What can hang from each mark
K_590: K_673 K_886 K_938
K_140: K_598
K_842: K_140
K_689: K_899
K_886: K_590
K_598: K_140 K_673 K_938
K_899: K_689 K_886
K_938: K_590
K_673: K_598 K_842

Each row was made from one small tree. The marks that hang from a mark follow it in brackets, in the order of their numbers. Every link used is in the known rows. Write each row's tree.
Known rows
K_590(K_673(K_842) K_886 K_938): [-2.32  1.28 -0.82 -1.16  1.69  3.39  4.02 -5.06 -3.84  0.61 -3.67  0.02
  1.25 -0.39  2.77 -3.17 -2.74  0.42 -6.45  3.28 -0.38  3.14 -4.59  0.44]
K_140(K_598(K_673 K_938)): [-0.76 -0.86 -2.14  0.18  1.11 -0.73  0.65 -2.82  3.76 -0.37 -4.73  1.05
  1.93  0.91  1.55  5.27 -1.72  0.17  7.08 -1.80 -3.06  4.72  1.83 -1.15]
K_673(K_598(K_938(K_590)) K_842): [-2.78  0.11 -3.94 -2.76  2.08 -0.87 -1.75 -4.52  1.09 -2.02 -0.62  1.00
  2.71 -2.43 -3.73  0.60  1.84  1.32  1.23  3.17 -4.70  2.03 -3.22  1.94]
K_842(K_140(K_598(K_673 K_938(K_590)))): [ 0.33 -0.46 -3.90 -0.03  3.44 -2.15  1.78 -3.43  2.10  1.13 -2.83  1.17
  3.74  4.52 -1.09  5.24  0.58  0.76  6.13 -2.18 -1.75  4.71 -0.26 -0.01]
K_598(K_673): [-1.12 -0.27 -0.60  0.27  1.98 -0.12  3.57 -1.25  3.58  0.99 -2.12  1.83
  1.95 -0.97  0.99  1.05 -4.16  1.03  2.69 -0.72  0.50  3.25  0.32 -0.29]
K_842(K_140(K_598)): [-0.09  0.59 -1.50  1.47  2.02  2.76  0.11 -2.74 -1.12  2.11 -1.79  2.32
  0.12  0.85  0.72  3.06  1.14  0.25  3.10 -1.48  1.51  4.11 -0.32  1.51]
K_899(K_689 K_886(K_590(K_938))): [-2.86 -0.51  1.75 -2.87  0.91  1.22  8.52  0.06  3.71  1.81  2.54 -0.27
  0.40  0.49  3.30 -4.86 -1.20 -0.33 -5.22  6.79  5.76  3.01 -1.99 -0.95]
K_886(K_590(K_673(K_598(K_140)) K_938)): [ 2.84  0.78  0.02  0.73 -0.70  2.74  1.69 -3.09 -0.83 -0.27  1.33  1.56
 -1.17  4.61  3.85 -1.27 -1.79 -0.60 -6.67  4.72  2.91  1.05 -4.71 -3.97]
K_689(K_899(K_886(K_590(K_673 K_938)))): [ 1.21  0.64  2.09 -2.87 -1.16  1.26  3.67 -1.98  1.17  0.38  0.25 -1.74
 -2.19  2.71  3.28 -0.88 -2.42 -1.37 -5.69  7.96  2.46  3.81 -1.89 -1.98]
K_689(K_899(K_886(K_590))): [ 0.51  0.94  0.06 -2.57 -0.89 -0.11  2.23  0.81  3.33 -0.29  3.64 -2.10
 -0.92 -0.37 -1.07  1.17 -1.88 -0.96 -1.42  6.07  2.20  4.06  0.46  0.28]
K_140(K_598(K_673(K_842) K_938)): [-0.46 -0.17 -5.28 -1.28  2.11  0.51 -0.50 -4.36  3.37 -0.62 -5.77  1.23
  2.67 -1.74  0.22  5.92 -0.32  2.24  6.54 -2.16 -5.59  5.41  1.03 -0.49]
K_140(K_598(K_673(K_842) K_938(K_590))): [-0.20  0.62 -4.52 -2.06  3.68 -1.77  0.14 -4.20  3.18 -0.81 -5.34  0.29
  4.51  0.47 -1.71  5.08  0.38  4.04  5.82 -0.38 -6.14  4.61  0.05  0.76]
K_140(K_598(K_938(K_590(K_673 K_886)))): [-1.83  1.78 -2.79 -0.91  3.60 -1.76  0.55 -3.88 -3.00 -1.78 -2.54 -3.98
  2.73  4.65  1.93  1.87 -0.64  0.01  0.07  3.54 -1.46  2.81 -3.01  0.44]
K_938(K_590(K_673(K_598 K_842(K_140)))): [ 2.22  1.81 -4.32 -3.34  2.98  2.14 -0.75 -7.01 -4.47  1.20 -0.53  1.51
  0.57  0.71 -2.65 -0.48  2.03  2.06 -3.29  1.92 -1.49  1.99 -5.76  2.22]
K_938(K_590(K_673(K_598 K_842))): [ 0.10  2.12 -2.83 -3.88  3.42  1.47 -1.52 -5.51 -3.18  0.24 -1.10 -0.05
  0.46 -1.81 -1.21 -1.53  0.89  4.20 -2.80  3.85 -2.63  0.96 -5.14  2.00]
K_590(K_886 K_938): [-4.65  0.20  1.54  1.20  0.32  2.00  5.38 -1.56 -1.11  2.13 -0.77  0.98
  1.90  0.26  3.23 -4.00 -3.21 -1.64 -3.95  3.16  2.12  2.22 -2.01  0.11]
K_689(K_899(K_886(K_590(K_673)))): [ 2.09  1.59  0.25 -3.16  0.00 -0.18  1.55 -1.15  1.29 -1.26  1.85 -3.66
 -1.95  1.35  0.68  1.31 -2.93 -1.37 -3.47  6.34  2.81  4.03 -1.57 -0.55]
K_886(K_590(K_673)): [ 0.00  2.36  1.95  0.65  2.58  0.71  1.88 -2.58  1.51 -1.87  0.57 -1.59
 -1.44  0.74  1.27  0.70 -1.62 -0.73 -3.35  2.85  4.42  1.46 -2.75 -1.74]
K_140(K_598(K_673 K_938(K_590(K_886)))): [-1.98  0.78 -3.98 -0.89  2.70 -2.28  3.10 -1.73  1.03  0.76 -2.84 -2.45
  4.36  4.89 -0.14  2.24 -1.69  1.51  4.24  1.30 -3.75  3.86 -0.41 -0.07]
K_886(K_590(K_673(K_598(K_938) K_842))): [ 1.41  1.87 -4.25 -1.79  0.73  1.96 -1.94 -6.62  0.37 -2.81 -0.66 -0.26
 -1.37 -0.07 -1.39  2.68  1.53 -1.54 -2.86  2.96 -1.74  1.93 -4.07 -1.91]
K_689(K_899): [-2.27 -0.13  0.07 -0.87  1.50  0.10 -0.79 -0.53  2.52  1.75  0.64  0.00
  0.45 -3.05  0.21  1.89 -1.56 -0.07  1.79  2.49 -0.18  3.75  1.36  1.85]
K_140(K_598(K_673)): [ 0.28  0.68 -1.61  0.20  2.28  1.12  1.24 -1.71  1.42  2.35 -4.10  1.44
  0.93  0.28  2.52  2.44 -1.95  2.82  5.19 -1.17 -1.41  4.28  1.84  0.07]
K_899(K_689 K_886(K_590)): [-2.01  0.15 -0.11 -2.86  1.48 -0.22  6.13  0.72  4.15 -0.21  4.67 -1.47
  0.24 -0.17  0.67 -2.23 -1.59  0.21 -2.77  4.80  6.06  2.82 -1.39  0.49]
K_899(K_886): [-1.64 -0.10  0.98 -1.84  0.58 -0.53  3.26 -0.41  1.81 -2.16  0.05  0.74
  1.19 -2.74  0.06 -1.39 -4.29 -0.01  0.32  3.09  2.49  4.33 -1.14  1.80]
K_673(K_598): [-1.66  0.20 -0.85 -0.35  0.52  2.00 -0.49 -2.66 -0.34  1.40  1.12  2.20
 -0.29 -2.79 -0.25 -1.81 -0.37 -0.19  0.19  2.11 -0.86  1.57 -1.51  1.52]
K_899(K_689 K_886): [-3.32 -0.80 -0.39 -3.61  2.53 -0.26  5.45 -0.12  2.50  0.29  2.45  0.23
  1.52 -2.28  1.83 -3.19 -2.80  1.26 -0.40  3.42  4.05  3.75 -1.33  2.15]

Write each row's tree
[ 1.88 -0.25 -4.10 -0.43  2.20 -0.04  2.05 -1.41  3.55 -1.74 -2.21  2.57
  3.84 -1.21 -0.93  3.32 -4.41  3.87  2.10 -1.95 -0.85  4.55 -1.72 -0.79]
K_598(K_140 K_673(K_842))
[ 1.73 -0.06 -2.91  0.80  2.19  1.97  2.07 -2.49  0.39  3.70 -2.73  2.67
  1.41  2.24  1.09  3.64 -0.30  1.19  4.76 -2.83  0.36  4.84  0.88  0.15]
K_842(K_140(K_598(K_673)))
[ 0.54  1.74 -2.50 -2.19  5.40  0.42  0.77 -5.37 -1.92 -0.26 -1.60  0.23
  2.09  0.00 -2.45  1.07  0.61  2.29 -3.11  0.58  1.26  3.32 -5.40  1.78]
K_938(K_590(K_673(K_842(K_140))))
[ 0.08 -2.28 -2.77  1.43  1.59 -2.87  2.04 -0.59  6.58 -3.99 -2.26  1.97
  4.52  1.67 -0.08  4.57 -5.96 -1.28  3.79 -2.40 -0.21  4.67 -0.90 -3.04]
K_598(K_140 K_673 K_938)
[ 1.50  1.04 -3.37 -1.44  2.53  2.61 -0.06 -3.08  1.07  2.12 -5.46  1.83
  1.85 -2.08  0.89  3.53 -0.15  4.83  4.86 -1.87 -3.89  4.76  1.14  0.87]
K_140(K_598(K_673(K_842)))
[ 0.85 -1.27 -4.30  1.04  1.45  0.17  0.65 -4.02  2.44  1.46 -3.45  2.70
  1.83  3.30  0.45  6.21 -0.33 -1.70  7.04 -3.75 -1.96  5.83  0.65 -0.85]
K_842(K_140(K_598(K_673 K_938)))
[-3.64 -0.58 -2.68 -0.91  2.84 -3.93  5.86 -1.52  2.90 -0.52 -0.29 -1.95
  5.53  3.25 -1.92  0.14 -3.96 -0.39  1.57  1.29 -1.99  3.27 -2.02  0.34]
K_598(K_673 K_938(K_590(K_886)))
[-0.09  1.07 -0.45 -3.69  2.57  0.13  5.81 -0.85  1.72 -0.93  2.79 -3.09
 -1.22  1.41  1.91 -2.03 -2.39 -0.13 -5.26  5.64  6.77  2.75 -3.17 -1.00]
K_899(K_689 K_886(K_590(K_673)))
[ 0.24 -0.63 -5.04 -1.87  2.42 -2.35 -1.90 -2.87  1.90 -4.18  0.39  1.74
  4.21 -0.80 -4.06  1.74  0.32  1.70  0.44  2.50 -3.45  2.94 -4.27  0.56]
K_673(K_598(K_140 K_938(K_590)) K_842)
[-0.47  1.51 -3.42 -2.54  0.53  5.65  1.65 -6.25 -5.84  2.50 -2.05  1.09
 -0.25  0.15  2.59 -4.12 -0.65 -0.06 -7.40  4.91 -2.52  1.77 -5.58  0.36]
K_590(K_673(K_598 K_842) K_886 K_938)
[-3.41  0.90  1.25  0.41  1.36  2.29  4.35 -3.44 -3.18  0.94 -2.09 -0.45
  0.86  1.68  4.66 -3.37 -4.14 -1.55 -5.89  4.29  2.18  2.17 -4.16 -0.63]
K_590(K_673 K_886 K_938)
[-1.27  0.35  1.79 -3.15  1.69  1.29  7.78 -1.70  1.13  1.02  1.28 -1.43
 -0.70  2.57  4.87 -4.53 -2.65 -0.33 -8.09  6.99  6.57  2.85 -3.92 -1.78]
K_899(K_689 K_886(K_590(K_673 K_938)))
[ 1.92  2.26 -1.07 -1.86 -0.13  5.42  0.60 -6.03 -1.65  1.66 -1.28  1.24
 -2.07  0.25  1.57 -1.86  1.15  0.66 -7.12  4.87 -0.40  1.16 -4.41 -1.69]
K_886(K_590(K_673(K_598 K_842) K_938))
[ 0.11 -1.45 -5.24 -0.73  2.08 -0.16  1.38 -5.18  3.93 -0.73 -2.70  3.39
  3.43 -0.55 -2.77  5.39 -1.46 -1.50  3.20 -4.12 -2.19  5.92 -1.23 -0.66]
K_598(K_673(K_842(K_140)) K_938)
[-2.95  2.16 -0.24 -1.12  3.71 -1.49  3.98 -2.36 -3.04 -0.76 -0.30 -3.06
  2.62  2.39  0.36 -2.46 -3.48  1.02 -4.30  4.21  1.79  1.32 -4.87  1.56]
K_938(K_590(K_673 K_886))
[ 0.06 -0.72 -6.19 -0.98  0.86  3.06 -1.97 -6.03 -0.17 -0.24  0.29  3.68
  0.84 -2.42 -3.58  2.95  2.33 -2.30  1.28 -0.69 -3.20  3.66 -2.92  1.02]
K_673(K_598(K_938) K_842(K_140))
[-1.31  0.41 -2.73  0.13  3.75 -4.61  2.68 -1.54 -0.22 -5.36  0.21 -2.89
  4.86  4.95 -0.39  1.04 -4.86 -1.04 -3.31  3.11  1.23  2.39 -5.76 -1.45]
K_598(K_140 K_938(K_590(K_673 K_886)))
[ 0.33  1.66 -4.44 -1.05  2.57  3.78  2.97 -5.34 -5.00  0.46 -1.01 -0.09
  1.35  0.83 -0.78  0.96 -1.63 -1.32 -4.36  0.10  1.65  3.82 -5.47  1.43]
K_590(K_673(K_842(K_140)) K_886)
[-1.97  2.72 -2.97 -2.56  4.10 -0.06  2.55 -3.85 -3.67 -0.71 -1.39 -3.11
  3.00  0.17 -0.92 -1.47 -2.08  3.02 -4.93  3.86 -0.28  2.13 -5.35  2.24]
K_938(K_590(K_673(K_842) K_886))
[ 4.20  2.49 -4.82 -1.47  1.29  4.91 -0.44 -6.63 -3.00  1.34  1.33  1.51
 -2.27  1.26 -2.13  1.62  2.34 -1.20 -5.24  1.59  1.11  1.94 -4.69  0.03]
K_886(K_590(K_673(K_598 K_842(K_140))))
[ 0.21  1.22 -1.75 -0.36  0.16  0.79 -0.50 -4.92  0.92 -2.71  1.11 -0.74
 -1.64  1.81 -0.05  1.92 -0.26 -3.61 -2.59  3.09  0.15  1.21 -3.19 -2.76]
K_886(K_590(K_673(K_598(K_938))))
[ 2.23  0.76 -2.01 -1.20  2.88 -1.11 -0.42 -2.35 -1.96 -1.52  1.06  0.17
  1.36  2.72  0.41 -0.90 -2.07  2.64 -2.92  3.78  0.89  1.15 -5.43  0.12]
K_938(K_590(K_673(K_598(K_140))))
[ 0.89 -0.87 -4.65 -0.78  3.87 -4.18  1.99 -1.53  5.98 -4.04 -2.61  1.22
  6.66  0.57 -3.53  4.47 -3.14  2.81  2.79 -0.83 -2.96  4.75 -2.83 -1.14]
K_598(K_140 K_673(K_842) K_938(K_590))
[-3.01 -0.57 -2.00  0.49  2.63 -4.34  3.03 -0.14  1.89 -4.63  1.80 -1.79
  6.38  3.31 -2.30  0.68 -3.49 -1.23 -0.43  2.27  1.31  2.83 -3.81 -0.34]
K_598(K_140 K_938(K_590(K_886)))
[ 0.59  0.21 -3.16 -1.35  4.83 -3.61 -0.39 -3.35  1.87 -6.82 -2.76 -0.60
  4.53  0.77 -2.29  3.35 -2.53  1.72 -0.97  1.59 -1.35  3.70 -5.49 -1.02]
K_598(K_140 K_938(K_590(K_673(K_842))))
[ 2.16  0.01 -2.80 -1.25  0.48  3.74 -0.37 -4.84 -2.69 -0.18 -2.97  3.78
  0.34 -0.21  2.69 -1.33 -1.76  2.00 -5.11  3.07 -1.61  2.75 -5.16 -1.42]
K_590(K_673(K_598(K_140) K_842) K_938)
[-0.28 -1.53 -3.47  1.23  0.00 -1.17 -1.64 -1.90  2.43 -3.40  0.83  2.65
  1.95  0.20 -0.98  2.30 -2.33 -1.69  1.66  0.68 -1.14  2.90 -2.33 -1.22]
K_673(K_598(K_140 K_938))
[-0.29  1.80 -0.71 -2.11  3.20 -0.06 -0.71 -4.27 -2.81  0.67 -0.17 -0.28
  0.26  0.61  0.26 -2.94 -0.63  1.94 -2.37  4.91 -0.63  0.66 -4.26  1.61]
K_938(K_590(K_673(K_598)))
[-1.85  1.03 -2.31 -2.12  4.64 -2.21 -0.62 -5.78  1.34 -4.22 -3.37 -1.24
  2.86 -1.55 -1.83  2.13 -0.99  1.51 -0.35  2.01 -2.65  3.14 -4.58  0.57]
K_598(K_938(K_590(K_673(K_842))))
[-0.29 -0.43 -2.29  1.64  2.14  1.14 -1.07 -3.73  0.86 -0.29 -2.20  2.32
  0.96  1.29 -0.08  5.65  1.34 -2.55  5.10 -2.08  0.18  4.83 -0.05 -0.10]
K_842(K_140(K_598(K_938)))
[-2.80  0.17  0.54 -0.76  4.20 -3.85  0.44 -4.04  1.70 -3.86 -2.05 -1.50
  2.45  0.68 -0.44  1.53 -2.41 -0.59 -0.01  2.77  0.46  2.28 -3.59 -0.02]
K_598(K_938(K_590(K_673)))
[ 0.87  0.30 -5.23 -1.52  0.86  4.18 -0.72 -5.25 -2.31  2.27  0.69  4.39
 -0.04 -2.17 -2.75  0.48  2.26  0.15 -0.98 -0.65 -1.25  3.25 -2.63  2.50]
K_673(K_598 K_842(K_140))
[-1.44  0.13 -2.22  0.82  3.51 -1.34 -0.19 -3.25  0.43 -0.46 -1.58  0.45
  2.90  2.84 -1.51  4.37  2.32 -0.85  3.97 -0.28 -0.42  4.04 -1.20  1.07]
K_842(K_140(K_598(K_938(K_590))))
[ 1.37  2.07 -0.36 -0.62  0.35  3.09  0.03 -3.99 -1.13  0.31  1.23 -0.64
 -2.48  1.56  0.99 -0.73 -0.09 -1.32 -4.07  4.20  2.12  0.36 -3.13 -1.25]
K_886(K_590(K_673(K_598)))
[ 1.36  1.63 -4.26 -0.20  2.81  3.72 -0.86 -4.22 -1.54  1.67 -3.00  2.61
  0.43 -1.75 -0.90  3.46  2.62  1.75  2.21 -2.76 -0.84  4.85 -0.67  1.90]
K_673(K_842(K_140(K_598)))
[-2.17 -1.07 -0.61  0.86  3.36 -4.77  0.38 -0.18  4.41 -5.85  0.28  0.37
  4.92  1.19 -1.91  2.48 -2.69 -0.33  2.25  0.84  1.25  3.06 -2.88 -0.55]
K_598(K_140 K_938(K_590))
[ 1.13  2.80 -0.63 -0.63  2.86  2.41  0.92 -4.07  0.77 -2.42 -0.98 -1.25
 -0.92 -1.56  0.11  1.85 -0.53  0.44 -4.11  2.36  2.18  2.41 -3.54 -0.99]
K_886(K_590(K_673(K_842)))
[ 0.34  0.50 -2.65  0.38  4.73 -1.40 -0.91 -5.51 -1.38 -1.06 -3.06 -0.44
  1.74  4.74  0.21  4.65  1.07 -0.76  1.69  0.32  0.10  3.55 -2.88 -0.02]
K_842(K_140(K_598(K_938(K_590(K_673)))))
[ 0.84 -1.07 -5.89 -0.84  0.16 -0.12 -2.38 -3.24  1.75 -3.89  0.21  3.26
  2.62 -1.77 -2.57  3.02 -0.65  0.10  0.98  0.42 -3.21  3.59 -2.97 -0.96]
K_673(K_598(K_140 K_938) K_842)
[-0.31  0.10  2.13 -2.15 -1.81  1.04  3.60  0.04  3.09  1.20  2.30 -0.67
 -0.73  0.37  1.92 -1.71 -1.60 -1.16 -3.74  6.84  1.91  4.27  0.18 -0.70]
K_689(K_899(K_886(K_590(K_938))))
[-0.40  0.48 -4.61 -1.05  4.32 -0.01 -1.24 -5.02 -0.05 -1.40 -2.24  1.09
  3.23  0.64 -3.41  4.92  4.11  1.49  3.48 -0.82 -3.30  4.50 -1.77  1.79]
K_673(K_842(K_140(K_598(K_938(K_590)))))
[-1.70  0.62 -0.66 -0.97 -0.41  3.94  2.90 -4.65 -6.00  3.00 -1.16  0.59
 -0.43  3.17  4.09 -5.67 -1.88 -1.35 -6.52  5.27  0.05  1.14 -4.82 -0.35]
K_590(K_673(K_598) K_886 K_938)
[ 1.44  1.42 -3.62 -1.77  2.02 -1.01  1.64 -1.93 -5.03 -0.71  1.94 -1.93
  2.29  4.87 -0.03 -2.38 -3.18  1.29 -5.49  4.75  0.51  0.67 -6.60  0.17]
K_938(K_590(K_673(K_598(K_140)) K_886))
